Known rows, with every step that occurs:
bolu -> vusu: | -.42 |  .08 |  .41 |  .32 | -.40 | -.02 |  .38 | -.32 | -.14 | -.30 |  .02 | -.07 | -.04 | -.40 |  .62 |  .19 |  .07 |
getotir -> vusu: | -.20 | -.17 |  .02 |  .20 | -.43 | -.14 |  .38 | -.42 | -.33 | -.34 |  .18 |  .07 |  .09 | -.27 |  .57 |  .28 |  .04 |
vusu -> bolu: |  .04 |  .10 |  .15 |  .25 |  .47 | -.26 |  .22 | -.17 | -.06 |  .27 | -.07 |  .31 |  .25 | -.14 | -.16 | -.02 | -.21 |
getotir -> vamus -> berep: | -.20 | -.46 |  .13 |  .12 | -.45 | -.14 | -.19 | -.10 | -.08 | -.12 |  .33 |  .07 | -.21 | -.41 |  .68 | -.14 |  .01 |
vamus -> bolu -> lakur: |  .32 | -.18 |  .17 | -.12 | -.03 | -.18 |  .24 |  .23 | -.05 |  .37 |  .22 | -.19 |  .03 |  .09 |  .23 |  .11 |  .22 |
berep -> lakur -> bolu: |  .25 |  .47 | -.03 | -.15 |  .45 |  .20 |  .05 | -.10 |  .16 |  .37 | -.02 |  .01 |  .39 | -.18 | -.42 | -.05 | -.19 |
bolu -> lakur -> berep: |  .19 |  .00 | -.39 | -.08 |  .07 |  .14 | -.21 | -.15 |  .14 |  .07 |  .04 |  .02 | -.08 |  .35 |  .26 | -.02 |  .16 |
bolu -> lakur -> berep -> vusu: |  .13 | -.01 | -.36 | -.02 | -.09 |  .16 | -.02 | -.11 |  .21 | -.32 | -.19 | -.05 | -.13 |  .38 |  .08 |  .10 |  .07 |
berep -> lakur -> bolu -> vusu: | -.10 |  .58 |  .16 | -.01 |  .11 |  .23 |  .11 | -.11 |  .00 |  .03 | -.10 | -.15 |  .28 | -.09 | -.25 |  .00 | -.09 |
vamus -> berep -> vusu: | -.20 | -.41 |  .33 |  .20 | -.16 |  .29 |  .14 |  .23 |  .18 | -.23 |  .11 | -.15 | -.18 | -.61 |  .21 |  .14 | -.16 |
bolu -> lakur: |  .11 | -.05 |  .13 | -.02 |  .05 | -.07 |  .16 | -.21 | -.03 |  .06 |  .31 | -.04 | -.02 | -.10 |  .44 |  .14 |  .33 |
vusu -> bolu -> lakur: |  .12 |  .05 |  .12 |  .08 |  .48 | -.25 |  .10 | -.07 | -.12 |  .21 |  .14 |  .15 |  .15 |  .17 | -.18 |  .00 |  .15 |
lakur -> berep -> vamus -> bolu: | -.02 |  .27 | -.45 | -.27 | -.29 |  .13 | -.10 | -.01 |  .38 |  .13 | -.49 |  .19 | -.13 |  .32 | -.06 | -.05 |  .02 |
berep -> vusu -> bolu: | -.05 |  .06 |  .20 |  .28 |  .20 | -.17 |  .50 | -.16 |  .05 | -.20 | -.27 |  .21 |  .17 | -.18 | -.33 |  .12 | -.29 |
vamus -> bolu -> lakur -> berep: |  .41 | -.11 | -.29 | -.17 | -.03 | -.01 | -.10 |  .28 |  .09 |  .42 | -.07 | -.15 | -.04 |  .54 |  .09 | -.03 |  .05 |
getotir -> lakur -> bolu: |  .43 |  .24 | -.05 | -.10 |  .32 | -.20 |  .05 | -.07 | -.27 |  .26 | -.09 | -.22 | -.05 | -.22 | -.17 |  .02 | -.03 |
berep -> lakur: |  .12 |  .09 |  .19 | -.11 |  .40 |  .30 |  .11 | -.14 |  .06 |  .22 |  .21 |  .14 |  .42 | -.44 | -.08 |  .06 | -.17 |
vamus -> bolu -> vusu: | -.16 | -.01 |  .41 |  .20 | -.47 | -.16 |  .42 |  .14 | -.14 |  .10 | -.09 | -.20 | -.02 | -.06 |  .39 |  .13 |  .00 |
vamus -> berep -> vusu -> bolu: | -.20 | -.31 |  .32 |  .26 |  .15 |  .07 |  .06 |  .34 |  .10 | -.11 | -.05 |  .02 | -.06 | -.30 | -.32 |  .04 | -.29 |

Rows:
|  .18 |  .11 | -.35 |  .03 |  .50 | -.09 | -.26 | -.03 |  .04 |  .22 | -.13 |  .19 |  .09 |  .67 | -.35 | -.14 | -.02 |	vusu -> bolu -> lakur -> berep
| -.12 | -.32 |  .27 |  .14 |  .21 |  .05 | -.04 |  .40 |  .06 | -.15 |  .09 | -.10 | -.15 | -.07 | -.32 |  .03 | -.03 |	vamus -> berep -> vusu -> bolu -> lakur
| -.32 |  .06 |  .10 |  .02 | -.41 |  .07 | -.37 |  .11 | -.12 | -.21 |  .16 | -.17 | -.08 | -.12 |  .07 | -.23 | -.03 |	getotir -> vamus -> berep -> lakur -> bolu -> vusu
|  .26 |  .10 | -.41 | -.41 |  .00 |  .05 | -.23 |  .18 | -.04 |  .13 | -.36 | -.03 | -.22 |  .21 | -.34 | -.03 |  .01 |	getotir -> lakur -> berep -> vamus -> bolu
| -.12 | -.38 |  .11 | -.07 | -.13 |  .11 | -.35 |  .05 | -.05 |  .00 |  .43 |  .08 |  .04 | -.41 |  .25 | -.18 | -.12 |	getotir -> vamus -> berep -> lakur
| -.07 |  .36 | -.42 | -.17 |  .26 | -.04 | -.30 | -.14 |  .16 | -.01 | -.27 |  .32 | -.04 |  .66 | -.46 | -.10 |  .21 |	vusu -> bolu -> lakur -> berep -> vamus
|  .03 |  .04 |  .18 |  .15 |  .23 | -.19 |  .38 | -.08 | -.01 | -.25 | -.11 |  .07 |  .09 |  .13 | -.36 |  .15 |  .02 |	berep -> vusu -> bolu -> lakur
| -.08 |  .31 | -.46 | -.31 | -.19 |  .20 | -.28 | -.27 |  .30 | -.20 | -.14 |  .14 | -.24 |  .39 |  .12 |  .00 |  .42 |	bolu -> lakur -> berep -> vamus
| -.12 | -.10 | -.04 |  .16 | -.04 | -.33 |  .18 | -.23 | -.46 | -.24 |  .21 |  .11 |  .14 |  .32 | -.01 |  .16 |  .18 |	getotir -> vusu -> bolu -> lakur
|  .07 |  .32 |  .14 |  .06 |  .00 | -.19 |  .13 | -.03 | -.39 | -.07 | -.17 | -.37 | -.16 | -.16 | -.02 |  .06 |  .03 |	getotir -> lakur -> bolu -> vusu
| -.32 |  .35 | -.28 | -.13 | -.57 |  .13 | -.05 | -.02 |  .24 | -.15 | -.58 |  .06 | -.19 |  .39 |  .03 |  .00 |  .08 |	lakur -> berep -> vamus -> bolu -> vusu
|  .23 | -.21 | -.39 | -.11 | -.65 | -.32 | -.02 |  .04 |  .01 | -.20 | -.20 | -.06 | -.17 |  .62 |  .24 | -.10 |  .05 |	getotir -> vamus -> bolu -> lakur -> berep -> vusu
| -.20 | -.41 |  .10 |  .12 | -.29 | -.29 | -.14 |  .14 | -.13 | -.44 |  .18 |  .01 | -.23 |  .10 |  .00 | -.13 |  .09 |	getotir -> vamus -> berep -> vusu -> bolu -> lakur
|  .00 | -.05 | -.05 | -.10 | -.06 |  .06 | -.39 |  .07 |  .02 |  .10 |  .21 | -.03 |  .02 | -.21 | -.02 | -.28 | -.13 |	getotir -> vamus -> berep -> lakur -> bolu
|  .07 |  .07 |  .12 | -.16 |  .43 |  .40 | -.35 |  .39 |  .17 |  .40 |  .18 | -.18 |  .14 | -.33 | -.36 | -.13 | -.20 |	vamus -> berep -> lakur -> bolu
| -.04 | -.30 |  .30 | -.08 |  .37 |  .49 | -.25 |  .34 |  .10 |  .25 |  .38 | -.06 |  .15 | -.54 | -.08 | -.05 | -.20 |	vamus -> berep -> lakur
